Known rows, with every way that one mark hangs from another
Z738[Z78[Z71[Z277 Z743] Z434[Z684]]]: [ -7.6  19.0  14.3   4.7 -19.9  20.1 -16.2  12.8  -8.4  -5.8  14.4   6.8
  11.0  -5.5   6.1  -0.2 -11.2  20.9   3.2  -8.2]
Z503[Z743]: [ -8.1  10.9 -13.9  -2.2 -33.7  -0.7  13.6  31.8 -18.9 -19.5   7.8   8.1
   8.4  -5.2   2.4  -3.9   1.7  10.6  -0.7  18.2]
Z78[Z71 Z738]: [-13.6   3.1  -3.7   6.8  -9.4   4.0  11.8  16.8   1.4  -4.1   6.5  10.7
 -32.8  -1.8   7.1  -3.4  -1.0  -6.9  -1.0   5.5]
Z277[Z71[Z78 Z743[Z503]]]: [-13.8  10.6 -23.3   2.8 -25.3   3.2  16.2   3.5   7.8 -13.5 -15.9   3.9
  22.8   8.0   1.5 -27.9  17.2   0.8   0.7  13.5]
Z78[Z434 Z738]: [-13.9   7.2   6.7   6.7  -4.5  10.9  -5.3  33.0  -0.7  -7.3  21.7   7.2
   2.3  -4.8   6.1  -1.3  -6.5   0.8  -4.5  15.1]
Z295[Z78[Z434[Z684] Z738]]: [-13.9   7.1   0.0  10.5  -6.9  16.7  -7.1  30.0   2.7 -11.5  14.0  -1.4
  21.3 -11.1   8.6  -5.5  12.1 -16.5  -0.7   8.2]
Z277[Z71[Z78[Z738] Z743]]: [-14.7   5.1  -7.8   2.2 -17.5  -1.1  16.1   7.2  17.5 -12.1 -11.6   1.9
  15.1   3.8   1.8 -16.0  11.7 -12.6   0.8  10.5]
Z295[Z78[Z71[Z277 Z743] Z738]]: [-13.1   1.6  22.2  13.5 -11.4   6.2   7.3  17.2   6.5  -9.9  -6.8   1.3
  11.8 -10.6  11.1  -1.7  14.7 -32.4   4.6   4.6]
Z434[Z78[Z71[Z743]] Z684]: [ -4.5   1.7 -11.0  -1.1  -9.5  20.8  29.8   9.2  10.2  -3.7  -3.4   3.2
   0.2  -9.6   1.5 -13.8  -1.0  -1.5   2.2  -1.9]
Z78[Z71[Z743]]: [ -6.0   6.8  -4.1   6.5 -14.6   4.3  26.0  11.0  -1.4  -3.0   0.2  12.0
 -22.0  -7.5   6.0  -9.3  -9.9   5.4  -0.9   4.7]
Z295[Z78[Z71 Z434]]: [ -8.7  14.1  -7.3  13.8  -4.3  21.8 -14.2  24.0  -2.5 -10.9  10.7   6.2
   6.3  -9.8   7.0  -9.1   3.6   0.8  -1.9   6.0]
Z295[Z78[Z434 Z738]]: [-13.5   7.7   6.8  11.0  -4.6  15.5 -10.9  34.3   2.4 -15.4  13.1   2.3
  18.4  -6.5   8.7  -3.8  12.5 -17.0  -0.5  12.6]
Z71[Z78 Z743[Z503]]: [ -9.1   2.4  -3.1   0.3 -16.0   4.5  19.8  15.9  -3.1 -15.6 -15.6   3.9
  42.5  -6.7   5.8 -25.6  22.0 -17.0   2.5  17.7]
Z295[Z78[Z71 Z434[Z684] Z738]]: [-14.6   7.1  -2.5  12.9  -1.8  17.8  -9.3  22.9   2.1  -6.5  13.7   0.2
  11.5 -14.1   8.5  -6.1   5.8 -12.2   0.0  -0.3]
Z78[Z71[Z743] Z434 Z738]: [-14.4   1.2  16.8  10.6   4.4   6.3   4.9  21.7   2.7   2.4  17.4   6.8
   2.4 -15.0   7.7  -3.5 -19.7  -0.4  -0.3  -0.6]
Z684[Z434[Z78[Z71]]]: [-14.5  17.2 -22.6   6.3 -10.1  14.7 -26.1  11.9   7.7 -16.2  -8.3  19.5
   4.2   2.7   1.1 -17.8   0.3   5.6  -3.3  20.7]
Z277[Z71[Z78[Z738]]]: [-15.3  10.7 -22.2   2.2 -18.6   4.9   1.6   8.0  14.1 -14.4  -8.1   4.7
   2.5   8.3   0.3 -15.2  17.2  -5.1  -2.2  13.8]
Z295[Z78[Z71[Z743] Z434 Z738]]: [-13.6   3.7  13.9  13.7   1.9  12.2  -4.3  26.7   4.9  -8.3  10.1   1.8
  18.1 -13.5   9.7  -5.2   2.5 -19.6   2.5   1.4]
Z277[Z71[Z78]]: [-12.2  15.2 -30.0   2.4 -22.6   8.1   1.1   5.6  11.3 -15.1  -8.9   6.4
  -0.5   8.3  -0.9 -17.8  15.0   5.4  -3.8  15.4]
Z71[Z78]: [ -6.3   8.7 -12.9   0.0 -11.9  12.5  -0.8  19.6   1.7 -17.7  -6.3   7.6
   9.6  -5.5   2.9 -11.2  18.0  -9.3  -3.8  19.8]
Z684[Z434[Z78[Z738]]]: [-17.8  12.4 -12.5   4.5 -10.8  10.2 -23.4  18.9  11.7 -18.8  -6.7  16.6
  12.8   4.6   2.4 -14.7   6.5  -7.4  -2.0  25.3]

Rows
[ -7.6  12.2  18.8  13.5  -8.3  13.8  -0.3  10.0  -2.9   2.5   6.4   8.3
  11.9 -18.6   6.0  -3.3 -20.6  15.1  -2.3   4.0] : Z78[Z71[Z277 Z743] Z434]
[ -6.3  19.2   7.6   2.9 -13.1  19.1 -16.7  22.1  -9.0 -10.7  19.5  12.0
  -1.2   1.6   5.4  -2.5 -12.7  23.7   2.4  -4.9] : Z738[Z78[Z71[Z743] Z434]]
[ -7.0  18.4   1.1   2.1 -16.0  19.9 -12.0  17.9  -8.6  -7.1  20.5   8.3
   1.5  -2.6   5.4  -3.8 -13.4  24.1   2.6  -9.4] : Z738[Z78[Z71[Z743] Z434[Z684]]]
[-16.0   6.8  -9.2   3.5 -12.9   3.3   9.7   7.2  16.2  -7.4  -3.7  -1.3
  28.3  -2.7   1.4 -16.8   5.0  -5.5  -0.6   5.6] : Z277[Z71[Z78[Z434[Z684] Z738] Z743]]
[-13.4   6.1  27.2   7.2  -7.2  13.7 -24.3  17.3   6.1 -11.7  -7.3   0.7
  45.1 -16.0   5.5   1.4  15.5 -20.0  -1.9  18.8] : Z71[Z78[Z434 Z738] Z277]
[ -9.7  13.8 -13.4  12.9  -6.7  22.7  -9.9  19.6  -2.4  -7.3  12.1   2.8
   9.1 -14.6   6.9 -10.3   3.3   1.1  -2.1   1.7] : Z295[Z78[Z71 Z434[Z684]]]
[ -6.9   1.8  32.9   4.4 -18.9   3.4  11.1   8.6   7.8 -11.8 -25.0   0.5
  47.4 -18.4   6.4  -3.8  15.1 -27.4   1.7  16.9] : Z71[Z78 Z277 Z743]
[-16.5   7.5  11.6  12.7  -6.7  14.4  -8.1   9.5  -0.2   6.4  14.1   2.0
   5.4 -19.2   7.0   1.0 -12.3   4.1  -2.4  -1.7] : Z78[Z71[Z277] Z434[Z684] Z738]
[-15.9   1.8  25.9  12.8  -5.4   7.8   4.8   8.7   4.0   8.9  10.2  -0.5
  18.8 -24.5   8.4   0.3 -17.4  -3.0   0.6  -5.4] : Z78[Z71[Z277 Z743] Z434[Z684] Z738]
[-10.4   4.9  -5.3   2.3  -9.5  12.2   8.7  15.8  -4.4  -8.6  -4.8  -1.0
  59.3 -16.5   5.0 -26.8  11.7  -6.8   0.7  11.3] : Z71[Z78[Z434[Z684]] Z743[Z503]]
[-16.1   0.2  37.1   7.8 -10.6   5.8  -2.5  13.9   1.2  -9.3 -17.0  -3.0
  77.5 -17.1   8.3 -13.1  19.1 -28.6   4.4  15.7] : Z71[Z78[Z434 Z738] Z277 Z743[Z503]]
[-11.2  10.7  -8.2  13.3  -9.0  19.3   1.3  17.8  -4.9  -6.3   7.0   1.1
  24.9 -14.9   8.4 -17.5   4.9  -1.6   1.2   0.4] : Z295[Z78[Z71[Z743[Z503]] Z434[Z684]]]
[-17.4   9.8  -8.0   6.2  -6.3   8.0 -19.0  13.4  13.3 -14.0  -8.7  16.2
  13.3   0.3   3.1 -15.3  -0.6  -7.9  -0.3  17.8] : Z684[Z434[Z78[Z71[Z743] Z738]]]
[ -9.9  -4.7  -0.4  -0.9  -4.3  15.4  30.3  12.7  14.8  -2.8  -1.6   0.6
   2.9  -9.3   3.1 -10.4   1.6 -15.7   4.2  -3.9] : Z434[Z78[Z71[Z743] Z738] Z684]
[-19.3  10.5 -13.4   6.6  -9.1   8.5 -19.2  12.6   7.9 -14.3 -10.7  16.4
  18.8   3.2   3.7 -22.4   4.9  -6.5   0.8  19.2] : Z684[Z434[Z78[Z71[Z743[Z503]] Z738]]]
[ -8.6  20.7  13.9   5.6 -19.7  19.9 -20.3  16.5 -12.6 -10.0  10.6  10.3
  13.1   2.2   6.7  -5.0  -5.1  21.2   4.3  -2.6] : Z738[Z78[Z71[Z277 Z743[Z503]] Z434]]
[-17.5   2.0   1.0   9.8  -3.1   8.3  11.8  14.3  -4.5   6.6  16.1   1.7
  14.8 -16.3   8.1 -15.3 -13.3   3.8   1.1  -4.8] : Z78[Z71[Z743[Z503]] Z434[Z684] Z738]
